Every row comes from one small tree of marks. Brackets hold a mark, then the marks that hang from it, in alphabetical order. Every link used is in the known rows. Which tree was each row made from?
(in the rows, 128 means zero)
Known rows:
{bodib {pove {vogat {sokom nosi}}} {salok teni vibi} tanod}: [154 137  96 163 193  84 115 167 142 116 148  82  99 113 133 100 115 141
 130 164  87 150  76 114  88  25  73  76  67  68 134 160 129 133 172 164
 193 124  62]
{sokom {nosi pura} vibi {vogat {pove bodib}}}: [121 157 157 119  84 103  93 106 166 134 106 137  98 143  89 169 116  87
 123 115 134 113 114 104  91 103 154 153 152 200 128 128 116 151 144  91
 136 122  94]
{sanut teni}: [134 169 132 139 132 118 136 138 107 116 114 150 165 114 119 127  91 152
 103 123 165  91 145 157 148 136 135 114  47 131 165 133  70 149  95 154
 107 136 160]
{nosi pura {sokom vibi vogat}}: [109 147 121 138  80 118 150 129 142 117 143 135  92 117 110 124 127 135
 157 134 134 105 144 105  77  80 152  99 142 189 142 137 155 124 120 117
  95 139  93]
{salok bodib vibi}: [166 143 135 128  73 104 150 123  93 139 150 177 148 131 153 100  66 151
 104 120 139  88 158 152 157 133 168 170 125 120 148 150 156 133 101 168
 147 111 108]
{sunud sanut}: [138 129 151 134 107 133 161 137 126 112 113 164 182 117 109 119  89 159
 117 132 153 111 159 125 157 163 140 188  76  89 149 126 118 125 104 170
 122 153 160]
{volon pasim sasirid}: [141 136 115 133 117 174 128  87 116 165 109 151 152  67 149 104 128 146
 113 114 138 115 158 174 181 147 138 190 143 121 122  84  87 130  70 130
 141 121 187]
{sunud {sanut {pasim {vosa vogat}} teni}}: [134 108 170 126 115 154 156 151 102 115  86 118 185  76 103 117  51 144
 125 131 211  53 174 174 133 106 117 153  21 130 162 143  27 125 111 160
 111 146 170]
{pove bodib {nosi pura} {vogat sokom {tanod vibi}}}: [ 66 109  99 120 167 112 109 135 127  81 127 145 113 186 129 110 189  94
 123 134 143 141  67 111 142 189 100  71 188 113 103 149 171 139 167  99
 117  93 150]
{sanut {pasim volon vosa} sunud}: [117 129 172 127 138 173 167 121 109 156  82 115 151  56 137 185  92 220
 115 111 194 104 174 175 156 117 127 149  95  80 200 112  81 134 125 134
 126 124 206]
{nosi pura sokom}: [103 140 106 139 127 139 134 156 134 132 111 161 103 134 125 137 120 162
 125 127 145  99 166 115 122 137 149 100 143 150 169 126 140 103  97 130
  91 150 106]
{nosi sokom}: [120 132 108 138 106 125 147 150 138 138 125 167 129 117 118 130 128 166
 129 118 139 118 172 136 149 136 112 134 111 122 159 104 141 117  95 156
  93 132 116]
{pura {nosi {sokom vibi}}}: [128 136 127 108  85  89 195 133 151 122 155 148  62 110  99 142 123 122
 155 124 100 118 179  96 101 140 149 112  98 141 133 116 171 129 110 149
 102 113  98]
{sokom {nosi pura} vibi {vogat tanod}}: [141 153 153 101 122 109 103 103 134 120 151 115 108 146 112 133 134 100
 138 145 104 111  88  64 100 104 165 134 160 160 109 138 130 160 147  68
 138 150 103]
{pove bodib {nosi pura {sokom vibi}} vogat}: [ 84 142 108 130 113 101 137 158 150  87 112 175  83 128  87 131 183 104
 161 120 142 117 109 122  63 170 106  81 168 153 126 135 160 126 167 121
  79  74 148]
{vogat {pove bodib}}: [132 128 138 138  91 136 101 137 132 147  89 175 157 143 118 164 103 143
  93  90 142 137 150 164 178 167 124 163  97 139 153 109 115 135  87 149
 117 124 140]
{sokom nosi vogat}: [147 155 138 119 106  80 122 123 163 131 112 151 149 119  79 119 152 104
 124 135 144 117 138 126 135  90 110 170 149 128 142 100  93 145 134 122
 133 121 124]
{pura {nosi {sokom vibi {vogat {pove bodib} tanod}}}}: [112  87 135 102  73 115 126 110 178 129 166 111  81 152 113 174 132  62
 156 104  76 149 148  80 113 123 105 122 121 186 102 108 167 150 108 106
 110 118  65]
{sokom {nosi pura} vibi {vogat {pove {bodib salok}} tanod}}: [146 150 154 117 136 131  90 116 164 150 138  90 101 177 108 176 160  85
 134 103  94 155  78  67  97 116 138 136 150 180  99 134 118 148 161  71
 146 129 110]
{sasirid {volon {pasim {vosa {vogat {sokom nosi vibi} tanod}}}}}: [145 120 156  63 127 170 141  96 112 134 138 105 144 111 123 142 140 142
 146 168 124  99 141 113 131  88 129 158 167 151 114 105 172 131 143  98
 139 116  67]
{bodib {pove {nosi pura}} {salok vibi} tanod}: [149 162 115 154 157 115 127 138 123 123 114 102  71 132 169 123 112 141
 115 133  71 173 112 110  56 105 181  53 123  91 142 160 134 123 159 123
 178 174 148]
{volon {pasim vosa} sasirid}: [152 118 111 126  91 195 120  90  91 184  91 132 176  69 143 129 140 140
 127 108 141  96 173 179 192 150 134 202 162 116 128  96  52 120  75 108
 131 121 184]
{vogat {pove {bodib salok tanod}} sokom}: [135 131 113 129 155 146  89 157 155 178 129 100 127 174 140 158 150 185
 108  85 110 198 140 120 162 137  85 126 107 111 118 130 143 102 108 129
 127 128 109]
{pove vogat}: [149 139 132 149 116 117 124 168 112 111  99 187 167 117  95 111 139 146
 113 140 146 122 123 173 166 147  99 128 114 100 144 118 107 133 118 168
 127 105 168]
{sokom {nosi pura} {vogat tanod}}: [134 140 139 109 152 116  82 120 146 127 124 123 132 160 113 131 148  94
 122 147 120 109 107  77 128 110 142 132 185 146 129 124 103 143 131  68
 135 158 106]
{sunud {sanut {teni salok}}}: [128 139 151 133 144 107 172 140 104 108 128 138 207 119 122 135  72 145
 121 139 158  92 132 127 151 181 158 166  34 115 144 157  64 124 107 176
 103 170 186]
{teni {salok {bodib {pove {nosi sokom} vogat} tanod} vibi}}: [126  99 109 128 124  77 114 147 120 124 173 152  91 124 175 118  94 124
 147 154  76 148 112 135  97 130 103 123 162  92 103 153 152 106 158 165
 148 131 105]
{sasirid {volon {pasim {vosa {vogat {pove nosi} tanod}}}}}: [147 112 167 116 118 211 100 102 109 138  80 122 158 105 133 161 112 111
 118 162 126 130 174 161 160 149 137 144 180 133 137  77 103 125 123 116
 148 142 123]
{sokom nosi vibi vogat}: [155 169 155 114  77  72 145 105 151 124 139 142 126 105  78 121 139 111
 140 134 129 117 119 114 107  83 133 172 124 142 122 115 120 161 150 120
 134 114 120]
{pove bodib}: [137 136 121 120 109 109 133 142 128 127  99 181 179 147 110 132 146 145
 104  88 155 126 138 164 164 166 127 152 108 127 149 117 132 133  89 142
 100 103 169]
{teni {salok {bodib pove tanod} vibi}}: [171 115 136 113 113  91 118 119  83 151 175 143 139 145 201 127  37 167
 102 130  78 139 119 144 144 123 183 161 107 108 115 174 150 115  97 159
 169 172 113]
{teni {salok bodib}}: [160 133 144 110 118  97 141 137  98 158 153 183 171 153 134 129 100 162
 112 116 132 113 140 154 193 195 157 202 147 126 123 146 118  99  91 157
 104 129 153]
{sasirid volon}: [131 160 151 144 129 129 141 136 114 106  98 158 182 124 113 138 112 171
  94 145 153 136 166 153 150 121 158 120 133 130 184 103 165 122 106 164
 128 131 138]
{sasirid {volon pasim}}: [136 161 151 117 122 168 159  95 120 121  96 157 166  88 137 140 100 168
 104 147 160 127 180 160 150 120 166 140 141 141 161  83 152 129 102 152
 145 103 146]
{sunud {sanut {pasim volon} {teni {salok bodib}}}}: [ 98 122 187 113 170 134 177 117 108 128 138 126 171  84 170 145   8 185
 121 119 206 106 166 127 129 137 158 191  44 130 145 143  86 102 135 177
 108 116 171]
{nosi pura {sokom vibi {vogat {pove bodib} tanod}}}: [ 95 104 130 126  86 157  85 116 148 132 149 115  97 162 139 171 117 108
 145 106 107 132 117  86 106 113 131 111 140 209 118 131 162 140 110  86
 100 147  70]

Write each row's tree:
[135 182  94 156 216  96 132 123 149 113 132  69 105 168 122 109 169 114
 108 113 154 163  95  99  93 159 182  55 119  98 113 162 119 119 145 107
 147 100 165]	{pove {bodib {salok teni} {tanod vibi}} {nosi pura}}
[107 125 119 148 162 148 131 162 133  97 144 127  50 129 131 145 162 122
 172 142  62 166  69  95  55 134  90  55 129 119 112 140 144 127 189 124
 116 142 151]	{bodib {pove {nosi pura {sokom vibi}} {vogat tanod}} salok}
[167  94 118 119 116 206  47 106 121 200  87 103 169 107 151 134 136 121
 101  99 136 125 170 194 184 137 117 192 154 139  94  94  56 103  51  99
 158 135 147]	{volon {pasim {vosa {vogat {pove {bodib tanod}}}}} sasirid}
[118  86 103 160 136 112 110 140 117  87 178 148  97 112 161  99  68  93
 151 157  98  99  98 133 103 104  74 111 109  96 135 150 143 144 148 168
 136 116  64]	{salok {bodib {pove {nosi sokom} {vogat tanod}}} teni vibi}
[ 79 124 102 137 130 116 132 100 153 101 152 107  83 152 136 111 161  80
 144 148 132 134 119  79 105 127 141  75 190 139 117 120 149 138 152  90
 117 145 114]	{pove {nosi pura {sokom {vogat {tanod vibi}}}}}
[112 124 123 124 103 139 123 121 130 117 169 113  99 142 135 129 132 127
 157 135 106 118 116  76  96  97 147  94 144 179 121 139 166 136 117  90
  98 158  87]	{nosi pura {sokom vibi {vogat tanod}}}
[128  95 185 109 156 147 173 145  91 135 114 115 203  92 145 134  33 162
 129 129 221  74 179 164 130 123 148 195  58 138 147 152  53  79 127 174
 103 127 163]	{sunud {sanut {pasim volon {vosa vogat}} {teni {salok bodib}}}}
[118 136 120 119 140  90 116 166 148 122 112 173 129 123  83 116 163 140
 129 151 140 115 118 131 155 121  54 146 148  97 137 114 124 130 155 145
 123  97 105]	{pove {vogat {sokom nosi}}}
[132 152  91 120 190  86 103 176 154 132 123 101 104 175 125 113 196 128
 122 131 116 144  89  83  82  98 105  67 175 110 115 166 167 113 178 106
 171  86  92]	{pove {bodib {salok vibi} tanod} {vogat {sokom {nosi pura}}}}
[112  81 135  93 169  88 110 117 114 123 193 152 116 176 161 135 104 119
 124 161  96 136  51 117 185 144  78 181 152  99  78 149 146 128 162 146
 157 131  99]	{teni {salok {bodib {pove {vogat {sokom nosi} {tanod vibi}}}}}}
[109 166 133 101 125 100 138 127 132 131 136 145  72 132 108 135 120 161
 134 138 124  98 119  81 103 120 155 133 145 149 138 150 161 131 150 102
 113 136  79]	{vogat {sokom {nosi pura} vibi}}
[148  71 121 126 104 213  86  71  98 177 112 103 174 126 165 130 133  83
  99 104 141 114 131 191 216 161 133 191 142 141  82  90  80 136  64 108
 171 130 159]	{volon {pasim {vosa {vogat {pove bodib} {tanod vibi}}}} sasirid}
[137 133 165 136  67 128 101  94 129 126 149 122 109 117 119 142 111 100
 141 131  84 166 110 109 132 136 125 147 126 132 102 114 119 172 148 106
 129 151 125]	{sokom vibi {vogat {pove nosi} tanod}}
[ 84 121 110 106 108 110 119 115 159 101 152 124  96 155 118 133 185  81
 169 107 113 132 103  77  67 140 124  94 184 177 110 133 171 142 148  66
  74 119 122]	{pove bodib {nosi pura {sokom vibi {vogat tanod}}}}
[ 95 149 105 107 114  93 107 117 177 113 146 105  77 143 116 128 180 106
 162 112 124 149 129  80  40 113 136  81 183 168 103 139 166 123 147  69
  93 114 112]	{pove {bodib tanod} {nosi pura {sokom vibi vogat}}}
[127 112 138  79 150 165 146  82 120 129 128  96 153 132 137 129 144 120
 118 178 156 104 146 123 164  92 132 143 180 129 116  93 164 129 142 111
 169 113  76]	{sasirid {volon {pasim {vosa {vogat {sokom nosi} {tanod vibi}}}}}}
[139 117 164 124 112 199 126  71 105 126  99 104 143 111 146 151 103  97
 106 170 144 136 161 159 166 145 164 132 167 126 118  81 121 139 138 127
 179 132 127]	{sasirid {volon {pasim {vosa {vogat {pove nosi} {tanod vibi}}}}}}
[112 124 136 123  83 100 131 144 151 119 119 169 101 133  90 115 137 123
 129 107 128 140 129 166 122 151  95 144 112 150 122 124 168 129 132 150
  93 117 112]	{vosa {vogat {pove bodib nosi} {sokom vibi}}}
[157 163  94 172 139  71 181 146 133 109 116 124 155 123 104  93 163  99
 128  95 136 135 112 149 101 141 144  97  86  96 157 147 131 143 147 161
 127  77 162]	{pove {bodib {salok teni vibi}} nosi}
[149  81 114  99 101 200 120  97  80 170 154 102 153  94 156  93 154 143
 152 125 105  99 128 159 179 124 111 183 147 136  81 122 124 123  81  96
 119 143 129]	{volon {pasim {vosa {vogat {sokom vibi} tanod}}} sasirid}
[125 146  99 170 219 111 129 146 129  79 129 102 132 175 105 103 198  71
 124 129 149 146  44 116 118 184 128  49 131  98 107 158 114 139 171 121
 140  77 185]	{pove {bodib {salok teni}} {nosi pura} {vogat {tanod vibi}}}
[126 105 117 149 114 156 143 145  91 146 114 108 164  93 128  95 161 171
 137 122 144 123 154 174 129  81 123 154 126 126 142 119 154  91 108 144
 103 137 121]	{pasim {volon sasirid} {vosa {vogat {sokom vibi}}}}
[137 129 139 108 144  79 125  89 114 136 177 134 102 151 177 129  76 140
 108 135 102 172 105 136 147 174 167 163 137  84  82 151 127 116 136 143
 158 155 160]	{teni {salok {bodib {pove nosi} {tanod vibi}}}}
[144 134 132 121  95 102 165 156 115 117 146 165 130 122  99  81 128 171
 129 134 133 113 132 165 136 108 123 133  83 139 131 140 179 122 103 166
  99 137 107]	{vosa {vogat {sokom vibi}}}
[104 110 107 130 132 148 101 139 141 124 141 122 124 157 136 128 145 120
 140 136 121 116 136  88 124 104 124  94 169 164 141 125 138 121 101  91
  98 164  89]	{nosi pura {sokom {vogat tanod}}}
[135 116 134 122 136 127 127 154 147 137 151 121 106 166 108 123 181 122
 141  96  87 182  93 130 128 164  79 125 111 130  94 129 170 127 148 131
 103 124 129]	{vosa {vogat {pove {bodib salok} nosi} {sokom vibi} tanod}}
[ 80 141 114 118 121  95 130 157 133  84 111 173  97 141  90 116 181 120
 149 123 139 124  87 130  89 169 101  88 172 143 122 158 169 129 173 113
  83  78 148]	{pove bodib {nosi pura} {vogat {sokom vibi}}}
[173 143 111 192 132 109 178 148 104 113 125 122 141 102 141 108  73 145
 114 125 104 129 111 165 110  65 154  94  17 100 178 154 120 142 114 197
 163 146 127]	{bodib pove {salok teni vibi}}
[ 98 120 172 133 133 179 168 125 100 121  74  96 182  57 144 164  39 181
 128 116 217  97 191 133 115  97 137 147  20 108 182 126  51 126 143 150
 112 122 169]	{sunud {sanut {pasim volon vosa} teni}}
[ 79 101 118 123 118 129 107  97 137 127 141 130 108 172 150 146 132 114
 109 104 121 173 108 114 184 189 101 133 133 107 108 117 167 154 140 116
 123 124 117]	{vogat {pove bodib nosi} sokom {tanod vibi}}
[170 108 114 129 102 186 124 115  98 172  86 140 184  76 124  93 152 123
 121 123 152  81 171 212 182 131 128 192 157 128 124  93  55 106  62 127
 134 130 179]	{volon {pasim {vosa vogat}} sasirid}
[150 108 120 165 138 164 119 154  96 150  72 127 204 100 122 100 164 146
 109 121 163 119 171 198 153 104 134 160 141 110 162  94  97  86  86 149
 121 144 165]	{pasim {volon sasirid} {vosa vogat}}
[108 119 147 126 127 147  96 139 118 122 141 133  62 152 128 119 104 131
 129 149  90 130 108 107 119 155 140 101 141 150 114 148 162 127 136 108
 109 182  81]	{vosa {vogat {pove {nosi pura}} {sokom vibi} tanod}}
[126  90 103  88 173 196  73 109 117 178 111  99 127 124 146 109 173 107
 133 145 122  67 134 119 163 125 115 173 226 143 105 114  81 101  99  51
 133 159  99]	{volon {pasim {vosa {vogat {sokom {nosi pura}} tanod}}} sasirid}
[105 109 103 151 136 118 162 108 167 109 164  93  90 137 142 123 172  88
 156 129  90 195  99 111  99  85  79  91 121 104 110 102 136 142 169 135
 136 147 147]	{bodib {pove {nosi {sokom {vogat {tanod vibi}}}}} salok}
[ 95 155  99 150 168 136 110 125 179 153 127  81  44 171 146 163 158 124
 118 103 127 190 139  80  92 163 145  65 156 124 106 125 143 104 155 109
 146 122 123]	{vogat {pove {bodib salok {tanod vibi}} {nosi pura sokom}}}
[107 108 102 156 166 131 127 170 109  92 124 126  84 149 159 109 149 117
 142 152  63 159  63 114  87 111  94  41 150  94 136 166 159 130 190 132
 152 151 129]	{bodib {pove {nosi pura} {vogat sokom tanod}} {salok vibi}}
[127 142  88 135 178 103 114 182 182 128 123 125 117 146  98 122 242 124
 152 104 122 192 122 121  96 161  42  83 160  82 102 110 132 102 165 131
 108  67 170]	{pove {bodib salok tanod} {nosi sokom} vogat}
[153 175  88 162 189  89 129 146 134 117 123  79 117 150 136 100 152 114
 117 110 124 143 106 100  66 136 188  46 121 103 140 177 135 122 144 111
 148 108 137]	{pove {bodib {salok teni vibi} tanod} {nosi pura}}
[118 124 163 137 110  99 199 121  84 112 129 119 169  68 159 121  10 150
 121 131 164  84 136 134 126 126 183 140  10 124 155 165  88 149 131 180
 142 147 174]	{sunud {sanut pasim {teni {salok vibi}}}}
[157 117 118 187 190 134 139 144 103  88 152 105 146 136 135 110 115 122
 114 150 113 161  47 154 153 103 102  79  28  74 119 144 103 152 137 182
 175 128 161]	{bodib {pove {vogat {tanod vibi}}} {salok teni}}
[145 117 101 136 104  91 139 141 198 155 146  67  78 152 129 148 155  69
 139 104  79 180 180  85  79  71 116  73 131 149 119 119 158 118 122 133
 168 108  59]	{pura {nosi {sokom {vogat {pove {bodib {salok vibi} tanod}}}}}}
[116  95 148 106 124 211 103 109 117 141  95 114 142 114 139 155 121 130
 129 163 123 133 177 150 166 133 103 137 192 136 137  88 133 113 131 112
 129 142  82]	{sasirid {volon {pasim {vosa {vogat {pove nosi} sokom tanod}}}}}
[158 145 156 100 101  93 119  98 138 126 165 122 134 128 105 128 143 105
 143 135  99 131  93  84 126  99 128 168 127 131 100 118 130 174 145  93
 137 132 113]	{sokom nosi vibi {vogat tanod}}
